Known rows, with every way that one mark hangs from another
[j355 j201 [j220 j654]]: [ 3.14  0.47  3.05 -0.59  0.49 -1.35  1.52  1.16  0.52 -0.63  1.54  1.54
 -1.46 -3.41  1.94 -0.90  1.78  2.56 -1.49  1.01]
[j654 j201 j687]: [ 6.03 -1.18  0.88 -3.62  0.68  2.12  3.65 -1.64  0.26  0.68  2.17  1.60
 -0.48 -2.58 -0.46 -2.92  1.78  1.03 -0.06  2.13]
[j201 j355 j654]: [ 3.55 -1.93  1.23 -1.83  2.52 -0.58  1.53 -0.01  1.31  1.28  0.23  1.29
  1.41 -2.18 -0.07  0.17  2.76  2.54  2.19  0.48]
[j654 [j201 [j355 j711]] j687]: [ 6.18 -0.85  2.14 -5.41  1.86  2.65  4.51 -1.69  0.53  0.19  2.25  2.19
  0.31 -2.34 -0.42  0.97  2.80  3.33  1.36  2.19]
[j201 [j355 j220]]: [ 3.37 -0.89  2.16 -2.24  0.12  0.00  2.82 -0.85  0.74 -1.16  0.64  2.51
 -0.94 -2.58 -0.81  1.98  2.04  3.55  0.98  1.24]
[j711 [j654 j201 [j687 j176]]]: [ 4.93 -3.10  1.44 -4.80  1.33  2.01  3.71 -2.08 -1.52  0.97  3.62 -0.25
 -0.09 -3.26  0.69 -3.93  1.35 -0.33  0.65  0.84]
[j220 j654]: [ 3.56 -1.44  2.21 -1.41  1.82 -0.83  0.83  0.09  0.60  0.59  1.30  1.25
 -0.37 -3.25 -0.08 -2.43  2.34  1.83  1.08 -0.55]
[j654 [j201 [j355 j220]]]: [ 4.79 -0.49  1.41 -1.74  0.29  0.87  3.05 -1.25  1.07 -0.20  0.98  1.94
 -1.30 -2.56  0.28  0.70  2.20  1.84  1.12  1.98]
[j201 [j654 [j687 j176 [j355 j711]]]]: [ 4.22 -0.93  3.09 -3.85  5.47  0.85  4.97  0.72 -0.32  0.39  2.36 -0.69
  0.31 -3.14 -0.48  1.78  1.36  1.25  0.20  0.66]
[j220 [j654 [j201 j355] [j687 j176]]]: [ 5.70 -3.25  1.38 -5.85  4.05  2.45  3.41 -0.02 -0.32  1.92  1.69  0.59
 -0.94 -3.32  0.35 -0.82  1.38 -0.05  2.81 -0.39]
[j654 j201]: [ 5.59 -0.48  0.46 -0.95  0.24  0.46  1.99 -2.01  0.50  0.73  1.61  0.36
  0.10 -2.83  0.56 -3.22  1.93  0.52  0.23  1.35]
[j176 [j687 j355 j654]]: [ 3.19 -1.37  2.37 -2.29  2.93 -0.96  2.39  0.61  2.19  0.40  1.41  0.19
 -1.34 -3.63 -0.20 -0.86  1.65  2.42 -0.24  0.38]
[j176 j687]: [ 5.22 -1.28  1.99 -3.17  0.20 -1.96  2.16 -0.46  1.37  1.07  3.01  0.87
  0.31 -3.01 -0.38 -3.10  1.57  2.99 -1.38  0.62]
[j687 j176 j355 j654]: [ 2.82 -1.78  1.07 -1.24  3.61  0.59  2.67 -0.12 -0.70 -0.55  0.54 -1.04
 -0.94 -3.93 -0.15  0.56  0.67  0.03  1.38 -0.27]
[j176 [j687 j355 [j654 j201]]]: [ 4.61 -0.97  1.68 -1.78  3.18 -0.25  2.58 -0.16  2.46  1.44  1.74 -0.40
 -1.74 -3.74  0.86 -2.08  1.90  0.75 -0.19  0.97]
[j201 [j654 [j687 j176 j355]]]: [ 3.96 -2.10  1.84 -3.26  4.77  0.95  4.34  0.79 -0.03  1.13  1.21 -1.15
 -0.38 -2.81 -0.73 -0.22  0.67  0.11  0.73  0.32]
[j711 j654]: [ 2.58 -2.08  2.22 -1.83 -0.15 -0.52  1.08 -1.95 -0.04 -0.19  2.19  0.71
  0.58 -2.86  0.08 -3.37  2.53  2.52  0.83  0.38]
[j355 [j220 [j654 j201]] j711]: [ 4.53  1.28  3.71 -1.04  2.11 -0.38  2.88 -0.29  0.74 -0.32  3.16  2.44
 -1.49 -3.88  1.15  0.19  3.36  1.60 -0.37  0.87]
[j654 j201 [j687 j176 [j355 j711]]]: [ 6.23 -0.36  2.11 -4.02  3.69  2.44  5.50 -1.21 -0.81  0.19  2.58 -1.38
 -1.15 -3.37  0.03  0.45  0.88  0.33  0.43  1.37]
[j654 [j687 j355]]: [ 3.84 -1.30  2.10 -3.45  1.91  1.64  3.91 -0.52  1.03 -0.25  0.44  0.09
 -1.57 -2.51 -1.71 -0.80  1.14  2.49  0.54  1.53]
[j355 [j220 [j654 j687]] j711]: [ 3.59  0.08  4.85 -4.09  2.55  0.22  4.26  0.82  0.27 -1.22  3.46  4.22
 -1.65 -3.55 -0.96  1.41  2.91  3.75 -0.80  1.23]
[j220 [j654 j687]]: [ 4.00 -1.94  2.62 -4.17  2.23  0.77  2.57  0.45  0.49  0.58  1.80  2.46
 -0.87 -3.04 -1.05 -2.32  2.22  2.46  0.62  0.16]

Rows
[ 2.77 -0.53  3.43 -2.12  3.12  0.41  4.65  1.22  1.75 -0.28  0.90  1.51
 -1.92 -2.52 -1.13  1.29  1.96  1.98 -0.40  2.03] | [j201 [j654 [j687 [j355 j220]]]]
[ 2.91  0.07  4.79 -3.90 -0.30  0.42  4.17 -0.57 -0.70 -2.15  4.14  2.37
 -0.29 -2.84  1.37  0.45  2.59  5.11 -2.41  2.96] | [j355 j201 j220 [j711 [j654 j687]]]
[ 3.89  1.45  4.19 -0.23  3.61  0.17  3.40  0.16  1.61 -0.32  1.54  0.35
 -3.04 -3.89  1.10  1.34  2.86  1.32  0.57  0.94] | [j687 [j355 [j220 [j654 j201]] j711]]
[ 3.79 -0.57  1.04 -0.20  3.45 -0.79  2.23  0.97 -0.03  1.07  0.51 -3.35
  0.47 -2.97  2.45 -0.66  0.36 -0.03 -0.26  0.52] | [j687 j176 [j355 [j201 j654]]]
[ 5.05 -0.61  2.62 -2.72  3.46  0.64  1.88 -0.77  1.15  1.17  1.79  1.21
 -0.08 -3.26  1.09  0.53  3.58  2.31  2.73  0.12] | [j220 [j654 [j201 [j355 j711]]]]
[ 4.48 -1.94  1.56 -4.10  2.76  1.71  4.61 -0.39 -0.69 -0.03  1.19 -1.22
 -1.48 -3.04 -1.43 -0.25 -0.02  0.82  0.68  0.59] | [j654 [j687 j176 j355]]
[ 4.61 -0.15  2.19 -2.06  0.83 -1.57  2.16  0.43  2.03  0.88  1.60 -2.33
 -0.81 -2.77  1.68 -2.13  0.63  3.37 -1.89  1.35] | [j176 [j687 [j355 j201]]]
[ 2.79  0.29  3.27 -1.41  1.64 -1.47  3.12  1.53  2.09 -0.91  1.89  0.43
 -2.42 -3.74  1.74  0.71  1.24  3.36 -2.72  1.96] | [j176 [j687 [j355 j201 j220] j654]]
[ 3.33 -1.00  4.90 -5.55  3.04  0.90  4.32  1.07  0.75 -1.11  2.37  4.38
 -1.64 -3.05 -1.06  3.69  3.20  4.76  1.08  0.89] | [j201 [j355 [j220 [j654 j687]] j711]]
[ 6.00 -1.49  0.88 -3.72  2.95  2.65  4.75 -1.08 -0.49  0.85  1.38 -1.98
 -1.74 -3.09 -0.24 -1.53  0.14 -1.05  0.81  1.18] | [j654 j201 [j687 j176 j355]]
[ 4.02  1.04  4.66 -2.35  1.79 -1.80  4.33  0.20  1.99 -0.80  3.30  0.71
 -1.99 -3.52 -0.39  1.65  1.90  4.20 -2.00  1.54] | [j176 [j687 [j355 j220 j711]]]
[ 2.75 -1.45  3.18 -2.41  1.93 -0.44  1.92  0.70  1.25 -0.38  0.65  2.78
 -1.63 -3.14 -0.24  1.64  2.67  3.14  1.95 -0.17] | [j201 [j355 [j220 j654]]]
[ 3.76  0.29  4.14 -3.49  3.66  0.95  3.37  1.25  0.82 -0.35  1.49 -0.21
 -1.35 -3.12  1.05  0.70  1.99  3.96 -0.29  1.26] | [j220 [j654 [j687 [j355 j201 j711]]]]
[ 3.88 -1.72  3.25 -4.35  2.51  0.60  4.24  1.16 -1.07 -0.24  2.78  2.27
 -2.11 -3.93 -0.79 -0.09  1.08  0.84 -0.30  0.10] | [j355 [j220 [j654 [j687 j176]]]]
[ 2.66 -2.00  3.45 -3.60  1.33  0.04  1.90 -2.01  0.17 -0.66  2.20  1.29
  1.38 -2.69  0.23  0.80  3.53  4.85  2.35  0.53] | [j201 [j355 [j711 j654]]]
[ 2.41 -2.48  3.27 -3.91  1.56  1.59  3.22 -1.06  0.77 -0.37  1.30 -0.17
 -1.35 -2.57 -1.06 -1.92  1.94  2.99  1.38  1.07] | [j711 [j654 [j687 j355]]]
[ 4.25 -2.80  2.00 -4.09  2.75  2.52  4.20 -1.64 -0.64  0.87  2.09 -2.40
 -1.50 -3.18  0.49 -2.72  0.86 -0.65  1.62  0.77] | [j711 [j654 j201 [j687 j176 j355]]]
[ 3.24  0.21  1.68  0.54  2.51 -0.91  1.51  0.92  1.59  0.91 -0.07 -2.16
  0.33 -2.29  2.03 -0.94  1.48  1.80 -0.33  1.34] | [j687 [j355 [j201 j654]]]
[ 4.11 -0.26  2.36 -1.18  2.74 -2.34  2.01  1.65  2.80  2.09  1.60 -2.23
  0.13 -2.48  2.34 -2.12  1.29  2.52 -1.73  1.28] | [j176 [j687 [j355 [j201 j654]]]]
[ 3.32  0.70  2.18  0.53  0.53 -1.74  2.13  1.00  0.77 -0.34  1.72  1.24
  0.36 -2.59  2.13 -0.32  1.95  2.36 -2.27  2.08] | [j355 [j201 j654] j220]
[ 5.23 -0.58  1.93 -3.13  2.44  2.38  5.70 -0.58 -0.34 -0.25  1.83 -0.65
 -3.14 -3.35 -0.34  0.33  0.14 -0.73 -0.26  1.83] | [j654 j201 [j687 j176 [j355 j220]]]
[ 4.96  0.04  2.59 -4.07  2.77  1.43  4.97 -0.01 -1.27 -0.93  2.25 -1.76
 -0.46 -3.13  1.04  1.32  0.21  2.56 -1.20  1.67] | [j654 [j687 j176 [j355 j201 j711]]]
[ 5.44 -0.04  3.19 -4.93  1.54  2.34  5.39 -1.16  0.67 -0.93  2.66  3.50
 -1.18 -2.60 -0.40  2.84  2.86  3.43  0.38  2.91] | [j654 [j201 [j355 j220 j711]] j687]
[ 4.99  0.25  2.95 -2.23  3.90 -0.27  3.36 -0.23  2.05  0.70  2.85  0.17
 -1.03 -3.99  1.11 -0.25  2.68  1.99 -0.60  1.27] | [j176 [j687 [j355 j711] [j654 j201]]]
[ 4.50 -2.40  2.02 -4.14  0.50  1.92  2.92 -2.08  0.22  0.61  2.93  1.05
 -0.22 -2.67  0.19 -4.30  2.58  1.36  0.56  1.66] | [j711 [j654 j201 j687]]
